Known rows, with every step that occurs
tezudu/sova: [ -4  -5   3   1  -7 -16  15 -12 -10   3   3  15 -28  -3  -8  -1  22  -8
   4  -2  -7 -13   7  -7  14  -4   2   6   0   0  -6]
vipo/fikero/melu/sapag: [-16   5 -23   1  11   3 -32 -23  25  -2  32 -11  22  -7 -28  14   5 -14
  -5 -10   9  -2 -11   6  19  -3   1  20   3   8  -8]
melu/sapag/pege/tezudu: [  0  23   4 -23 -10  -7   5 -13  31   9  16  -7 -10   4 -34  25  10  15
 -22   3 -37  -5 -14  15  -5  29   4 -20 -14  -9 -31]
lata/pege/fikero: [-19   7  13  -2  -2  11 -11   7   1  24  30  18  22  20  12  -4   2 -19
  -6  11 -33   0  -5 -17 -15  31  -9 -12  -7   3 -11]
fikero/melu/sapag: [-18  -5 -13  -2  -2  -4 -20 -21  23  -1   9 -22  -6  -1 -26  15   1   6
  -5  -8   1  -1  -3  22   0   3   7   4  -3   5   0]
tezudu/melu/lata: [ -1 -17   1  -5  -9   0 -11 -39  15   0   2  18 -28 -12 -12 -21  30 -10
  32   5  -9  11   2  26  10  29   0  10  -3   2  28]
tezudu/melu/fikero/pege/sapag: [-23  11   2 -23 -13 -11 -13 -39  49   2  28  -6 -51  14 -31   1  -2 -25
  24   7 -31  20   3  24  -8  13  -8  17 -26  -6  31]
melu/lata/pege/fikero/fila: [-13 -17   8   0 -14  12 -17 -16  17  30  30  14  -4  25   7  -7  17 -27
  -4  35 -50  23 -10  -5 -18  59 -16 -14  -6  14   2]
tezudu/pege: [ -9  -8  10  -9  -7  -1   6 -17  14  -7   0  -2 -10  16  -2  12  -4 -13
   1  -2  -7  16   0   0  -6   4  -3   1  -8 -10   2]
fila/fikero: [ -2  -9   5  -7  14   2  10  -2   4  -1   3  -4 -11   0  -1   0 -11 -15
  -3   8   7  -6  -1  -8   8  13  13  -6  -5  11 -22]
sapag/melu/lata/pege/fikero: [-13 -11  25  -1  -5  21 -12 -27  -4  32  23  43  18   2  10 -22  37 -15
  13  11 -33  19 -16  -6 -15  57  -4 -16  -5  -3  22]
sova/tezudu: [-13  -2   1  -4  -9 -12 -15 -15 -11  -2  -3  20  -9 -11   5  -9  19 -13
 -15   5  -5   0  -8   3   2   0   4  -7  -4  -2  -9]
lata/pege/sapag/melu/tezudu: [-29  29  19  -2 -24   4  -5 -24 -11  -3   6  32 -51 -19  -7 -16  28 -10
  20   9 -32  -6 -13  -2 -11  34   1  10  -8 -17  19]
sova/tezudu/pege/fikero: [-29 -17  10 -18 -12 -12 -15 -29  10   9  11  23   9  20  11   1   9 -37
 -24   4 -30  21  -8 -10  -8  25  -6 -12 -19  -7 -30]
sapag/melu/tezudu: [  1  -3  -3  -2  -7   1  -9 -17 -14  -2 -17   8 -13 -24  -2 -16  17   5
  23   0  -7  -6 -18  -4   3  32   2  -1  -1 -12  31]
fila/fikero/vipo: [  3 -24  -1   5   2   1  10  -1  14   2   0  -4 -22  -7  12   6  -9 -14
  -7  -6  -5  -7  10   0   7   1  13  -9  -8  13 -17]
sapag/melu: [  0  -4   8   1   3   5   5  -8 -12   1  -9  20   2 -15  -2  -9  11   8
   8 -12   8   4  -9   0  -4  12  12  -9   1  -9  24]
melu/lata: [  6 -13   3   1  -5   4  -6 -24   5   9   1   5  -8  -3   1 -10  23  -4
  11  11  -7  15  -3  11   3  13  -7   6   0   3   8]
fila/fikero/melu/sapag/pege: [ -6  -1   9 -15   9  -1   5 -18  33   1  21 -44 -16  -3 -40  25  -5   2
 -22   2  -2  -7 -15   9  17  13  21  -7 -22   7 -27]
pege/lata: [-18   5   0   2  -7  -1   3  -3  14  -1   5   8  -6   8  -4  -9  -2  -8
   2 -20 -25  10   2  -5   4  15   6 -14  -7  -3   7]
melu/lata/pege/tezudu: [-21  -3  18  -3  -8   8 -10 -26   3  25  24  23 -28  20  -2  -6  23 -11
  11  27 -48   7  -6  12 -25  35 -18  -8   0  -5   0]
fikero/melu: [-17 -16   3  11  10  -2 -10  -8   1   4  10 -27  -4  10 -11   3 -10   3
   2  -4   3   0  -1   6  -3 -19  -5   9  -1  -2   8]
sova/tezudu/pege/sapag/melu/fikero: [-31  13  24 -36 -24 -16  -8 -57  11  -4   2  28 -34  -1 -25  -2  26 -25
  -5   4 -25  25 -13   7  -6   8  -4   7 -24 -25   9]
sova/tezudu/melu/sapag: [-19   3 -17 -21 -26 -16 -32 -44  20 -14  -3  37 -31 -32 -23 -10  35 -17
  -2  -7 -10  -5  -7  35  13  36  23  -8  -9   7   4]
lata/pege: [-13  13  13   2  -7  10  -6   5  -6   6  16  15 -10   4   4  -2   6  -8
   2   9 -16  -6  -2  -3 -10  10  -2  -4   0   0  11]
vipo/fikero/pege/sapag/melu/lata: [-18   1  10  10   4   8  -8 -52  26   4  36  32 -19  -9  -5  -7  34 -32
  14   0 -10  42 -14   6  -2  13   3  19  -6  -9  22]
sova/tezudu/melu/lata: [-13 -18   2  -9 -19 -12 -26 -53   5  -2   0  37 -39 -22  -8 -30  49 -23
  16  10 -13  12  -7  30  13  29   3   3  -6   1  20]
vipo/fikero/pege: [ -7  -2 -10   9  13   6 -17  -8  21   2  38  -1  16   8   7   9  -3 -30
   1  -1  -1  17 -10 -12   2  -3  -3   8  -4   1   9]
melu/fikero/vipo: [ 12  -9 -11  -9 -13  -1 -14  -4  21  17   6 -17   2   1  -3  10  -1  -1
   5  -1 -21   0   5   5   6  -8 -18   2 -10   3  22]
sova/tezudu/pege: [-23 -10   9 -15 -17 -13  -8 -31   3  -9  -3  17 -21   3   3   4  13 -27
 -16   3 -13  15  -6   5  -4   4   1  -5 -12 -12  -9]
vipo/fikero: [  2  12 -10   3  13   6 -12  -1   2  -2  24  11  28  -6  -2   0   6 -20
   2  -1   8  -1  -9 -16  19  -7  -5  16   6   2  -7]
fikero/melu/lata/pege/sapag: [-41   4  30  10 -11   3 -10 -40  11  11  34   1 -52  13 -16  -7  22 -16
  10  19 -29  14   2  20 -13  -4 -13  25  -5  -4   6]
fikero/vipo: [  4 -13  -6  13 -12   0  -1   0  11   4  -1   0 -11  -7  13   6   2   0
  -3 -14 -11  -1  10   7   0 -11   0  -5  -1   3   5]
pege/tezudu/melu/lata: [-14 -17   3 -10  -4  -5  -7 -45  19  13   8  23 -37   6 -21 -18  24  -9
  31  11 -36   9   0  29  -8  41 -10   1  -2  -5  10]
fikero/melu/lata: [-12 -30   6  10   5   2 -14 -33   8  13  12 -22 -12   9 -11  -6  13   0
  12   7  -4  16  -3  17  -1  -5 -12  15  -1   0  17]
sapag/melu/tezudu/sova: [ -2  -9   2  -1 -15 -15   5 -32 -23   2 -14  23 -39 -26 -10 -16  39  -1
  29  -3 -15 -18 -11 -11  17  28   3   5  -2 -12  25]
lata/pege/fikero/melu/tezudu/sova: [-38 -14  10   5 -10 -13 -18 -25  -9  29  33  -5 -26  18  -9  -7  21 -27
  16  18 -51 -21  -7 -23   2  29 -23  12  -9  -2  -2]
sapag/melu/lata/pege: [ -7  -6  25   2 -10  18  -7 -27 -11  16   8  38 -15 -13   1 -20  40  -3
  22   8 -15  13 -13   8  -9  35   3  -7   0  -6  42]

Rows
[ -4  19  17  -5  -8   0  16   4  20   2  16  -8  -6   7 -16   0   4   2
 -12 -18 -33   8  -8  -9  13  13   9 -18 -20 -11   2]	sapag/pege/lata
[-18  -7   3 -13  -6   4 -12 -23  30  17  17  -1  -3  16 -15  -5  -1 -12
  18 -20 -36  32 -11  -3 -12  33   2 -25 -25 -13  61]	sapag/melu/fikero/pege/lata
[-27  -8  -1   8  -6  -1  -2 -10  33   4  18  -2 -19  22   5   1 -10 -21
   0 -20 -32  28   2   0 -13  18   9 -21 -17  -3  25]	fikero/pege/lata
[-19   4 -16 -22 -11  -9 -13 -34  35  -1   5  22 -31  -5 -35   4  12  -2
  13  -4 -32  -6   1  34  -8  48   8 -10  -5   0  -5]	pege/tezudu/melu/sapag
[-18  -8   6  -5  -3 -22  18 -20  -6  16   8  20 -37  15 -16   4  18  -5
   3   4 -35 -15   6  -6  -5   6  -8  -6   0  -7 -25]	pege/tezudu/sova
[-15 -12  -2 -16 -13  -4 -13 -25  18   9   4  -8   3  21   8   2  -2 -27
   8  12 -38  11 -10 -17  -4  46 -21   4 -16  -9 -13]	melu/tezudu/pege/fikero
[ -2  -7  -5 -15  -1   0 -19 -11  30  18  21 -28   0  22  -9  11 -11 -13
   8  12 -18  19  -8   2 -13   6 -16  -3 -18  -1  32]	melu/fikero/pege
[ -9  12   5 -22 -12  -6   0 -24  19   4   3   3 -30   2 -34   3   2  -3
   3  13 -22  18 -10   2  -9  18  -6   3 -15  -6  21]	pege/sapag/melu/fikero/fila
[-26   8   9   4  -8  -8   5 -18  28  -4  20  -2 -43  15  -3  10  -5 -17
  -6   2 -18  23   6  11 -20  -5   4   6 -14  -5  -4]	fikero/pege/sapag
[-41  -6  10 -10 -25 -14  -6 -34  16 -10   2  26 -29  12   1  -4  12 -36
 -15 -18 -38  25  -4  -1  -1  19   8 -19 -19 -15  -2]	sova/tezudu/pege/lata
[  7  10  -7 -19 -14  -2  -2  -4  47  14  23 -16  14  10 -23  26   2  -1
 -37  11 -39  12 -18  -2   2  53   7 -27 -23  10 -28]	melu/sapag/pege/fikero/fila
[-31   7  13  -9  -8   1  -7 -16   8  11  22  31 -38  13 -17 -10   9 -15
  23   9 -45 -14   0  15 -22  38  -5  -7  -3  -8   9]	lata/pege/tezudu/melu
[-13  -4 -18  10  10   1 -35 -19   3   0  24 -29   9  -4 -12  -2   1 -20
  19   7  -4 -11 -18 -15  22  -4 -21  35   3  -3   6]	vipo/fikero/melu/tezudu
[  8  -4 -13 -20  -8  -3 -14  -4  22  11   5 -26  -2  18 -22   8 -12  -6
   0  24 -19   9  -9  -3  -3  18 -18  -3 -11   8  20]	melu/fikero/fila
[  2   0 -19   5   6   4 -12  -1  14  -3  22   2  12   2  -5   8  -3 -24
  -7  10  -2   8 -12 -17  11   8  -5   9   5  10  -3]	vipo/fikero/fila
[ 11  -3  12   3  -8   0   9   9  24  24  25 -11  19   6  10  13   3   1
 -24 -11 -38   4  -1 -13   5   7  -4 -18 -20  -3 -20]	sapag/pege/fikero/vipo
[ -6 -16  -7  -1  -1  -2  -6   1  18  16  12  -2  14  24   3   6 -13 -15
 -17  13 -27  14  -4 -14 -13  34  -7 -17  -8  11 -14]	pege/fikero/fila
[ -4  29   1 -16 -21  -1   5  -9  40  -3  16  -3  -8  -4 -31  11  14   5
 -19 -23 -36   7 -10   7  18  34  19 -25 -23  -4  -5]	melu/sapag/pege/lata
[-21  -5  30 -11 -17   0  15 -62  17  -6  -1  31 -46  -1 -12  -4  34 -14
  14  -2 -16  40  -2  19 -10  21   3  13 -10 -21  12]	tezudu/pege/sapag/melu/lata
[-36   1   1  -3  -5   7 -32 -15  24  24  38  -4  17  19 -14  10   2 -14
 -11   3 -32   0  -7   4 -13  34  -1  -7  -8   8 -10]	lata/pege/fikero/melu/sapag
[-19   4  14 -31 -21  -6   7 -41  33  -2   3   1 -41  18 -34  12  -1 -17
   3  12 -29  33  -8   4 -15  24  -8   4 -23 -14  23]	tezudu/pege/sapag/melu/fikero/fila
[-16  17   8  -3 -15  -7   1 -31  -5 -10 -11  18 -43 -23 -11 -15  22  -1
  18   1 -17   0 -10   2   0  22   3  14  -6 -17   9]	pege/sapag/melu/tezudu
[-45 -12  15 -12  -3 -13   5 -48  27 -13   9 -36 -72  17 -23  12 -16 -36
   9  16 -21   6  -3   2  -1  11  -5  29 -22  -9 -30]	fila/fikero/melu/tezudu/pege/sapag
[-26 -24   6  -7  19  -3   8 -14  28  15  22 -12 -32  32   1  14 -23 -24
  -5  14 -28   9  -3  -1 -30  27   6 -22 -15   3 -24]	fila/fikero/pege/tezudu
[-14 -37  10   3  19   4  -4 -36  12  11  12 -28 -24   8 -13  -5   3 -16
   9  16   4   9  -4  10   6   9   0   9  -6  11  -6]	fila/fikero/melu/lata
[-18  -9 -14  10   4 -17 -19 -30  -8   4  27 -13 -20  -7 -20  -3  24 -28
  23   5 -11 -23 -12 -22  35  -8 -19  40   3  -4   0]	vipo/fikero/melu/tezudu/sova
[  8  -1  10  -8  -2  -2   9   9  24  19  24 -20  14  22  -8  15  -7  -4
 -31  17 -38  13 -16 -18  -2  32  -5 -22 -21   2 -20]	sapag/pege/fikero/fila
[-28  -8 -17 -16 -10  -9 -18 -41  55   4  20  11 -43  11 -27  12   4 -13
  12  -5 -40  11  -1  39 -25  52  13 -18 -14  -1  11]	fikero/pege/tezudu/melu/sapag
[  8  21   1 -21  -8   1  -2  -5  34  16  23  -7  31   2 -19  18  12   4
 -29  -1 -30   4 -14  -2  10  40   6 -19 -21   1 -34]	melu/sapag/pege/fikero
[-24  19  26  -1 -21   6  -2 -31   9   7  25  27 -48   3  -6  -9  33 -18
   8  22 -32  15   2  15 -10  16  -9  16  -5  -1  -2]	melu/lata/pege/sapag
[-41  10  20 -16 -25 -21   1 -43  12 -17   4  27 -52   5  -6   4  17 -32
 -22   5 -22  20   1  10  -9  -5   2  10 -17 -16 -29]	sova/tezudu/pege/sapag
[-32  22  24  -1 -31 -13  11 -37 -19   1   8  48 -81 -21 -14 -17  51 -18
  27   8 -42 -18  -6 -10   4  30   1  16  -8 -18  14]	lata/pege/sapag/melu/tezudu/sova
[-43 -19   1  -2 -16  -8 -12 -37  28  -5   6 -32 -39  25 -17   2 -10 -23
  18 -14 -43  16  -6  -1   1  22 -12   7 -19 -18  22]	fikero/melu/tezudu/pege/lata
[-30  31  22  -1 -15   2   4  -8   4  -2  22  23 -39   6  -6  -1   9 -15
  -3  11 -26   0   4   3 -12   2  -1  11  -5  -4 -10]	lata/pege/sapag
[-28 -34   6  -9   4  -5  -5 -37  17  -5   2 -46 -42  16 -13  11 -19 -30
  14  13 -11   1 -11  -5   2  20  -6  15 -18  -4  -7]	fila/fikero/melu/tezudu/pege
[-20  -3 -10   4  17   1 -15 -12  26  14  44   3   6  26  -1  15  -9 -29
  -2   5 -28  14 -12  -9 -18   7 -11  -1  -2  -7 -10]	vipo/fikero/pege/tezudu
[-18  14   5 -18  -9  -8 -10 -25  39   8  27 -20 -30  24 -18  11  -8 -18
   2  14 -28  24   1   7 -15  -4 -15  12 -23  -5  12]	melu/fikero/pege/sapag
[ -5   6 -18 -17 -17  -4 -15 -30  31 -12  -1  17 -20 -20 -28  -2  17  -4
  15 -12  -5  -5   2  31  11  37  18  -1  -4   7  13]	tezudu/melu/sapag
[ -8  26   0 -22 -25  -5   2 -25  51 -10  16   9 -28 -15 -44   0  21  -1
   3 -29 -39   5  -6  23  24  51  27 -19 -25  -4  15]	tezudu/melu/sapag/pege/lata
[ -2  20  -5  -4   9   3 -17 -16  32   1  44 -29  24  -9 -40  25  11  -4
 -18  -8  -1  -2 -22   2  29  -5   4  14  -9  -2 -13]	vipo/fikero/melu/sapag/pege
[-27   8  28 -11 -13  -4  21 -38  11 -14  -2  28 -38   1 -13   3  11 -12
   3 -13 -10  24   1   6 -13   6  10   7 -12 -24   4]	tezudu/pege/sapag/melu
[-15  -6   8  10 -14  10 -12   7  11  27  29  19  10  12  25   2   4 -20
  -8  -2 -45  -1   6  -8 -14  21  -9 -17  -7   6  -3]	lata/pege/fikero/vipo
[ -8  -2  16   2 -14  14 -11 -19   0  14  16  18 -19   2   4 -12  29 -12
  13  20 -22   9  -5   9  -7  24  -9   2   0   2  19]	melu/lata/pege
[-24   3 -11  10   6   6 -15  -9  35   2  43  10   9  16   3   3  -5 -40
   2 -21 -25  27  -7 -15   5  13   3  -5 -10  -3  16]	vipo/fikero/pege/lata
[-21  13   4  -6 -11  -4  -3 -18  42   2  24 -31 -13   5 -43  17   4   8
 -18 -27 -33   7 -11  12  13  14  17 -15 -24  -7   2]	fikero/melu/sapag/pege/lata
[  9  21   0 -22 -18  -5   0 -22  37  -9  11   0 -22 -22 -39   8  22   8
   1  -9 -14  -6  -9  27  21  35  20  -6 -17   0   8]	tezudu/melu/sapag/pege
[-26  -8   7 -10 -23   0   1 -36  14  -9 -13  14 -30   0  -7 -13  12 -17
  25 -22 -38  18 -13  -6  -1  53   6 -12 -18 -25  38]	sapag/melu/tezudu/pege/lata
[-15 -17   7 -16 -10   1  -7 -32   7   9  -3  12   7   8   5  -7   9 -19
  15   0 -32  15 -17 -16  -7  56  -8  -6 -15 -20  10]	sapag/melu/tezudu/pege/fikero
[-17   8   5 -13   0  -9  -3 -21  32  14  26 -35 -15  15 -46  27   1  18
 -20  -1 -35  -5 -14  19  -8  10   0 -11 -15 -12 -23]	fikero/melu/sapag/pege/tezudu
[-14   1  16 -21 -25  -5   8 -41  31   3   4  10 -37   3 -16  13  10 -13
   9 -14 -31  25   6  12  -8  -2  -7   8 -22 -21  26]	tezudu/pege/sapag/melu/fikero/vipo
[-16 -16  -8   7  -1  -6 -22 -17   0   1   1 -39 -20   2 -11  -2  -3  -1
  16   8 -11 -10 -11   1   3   2 -15  19  -4  -5  14]	fikero/melu/tezudu
[-18  -6  -1 -11 -13 -15 -19 -31   0 -10  -1  32 -29 -20  -8 -20  25 -19
   6  -2  -8  -4  -3  17  10  15  10  -1  -8  -2  11]	sova/tezudu/melu
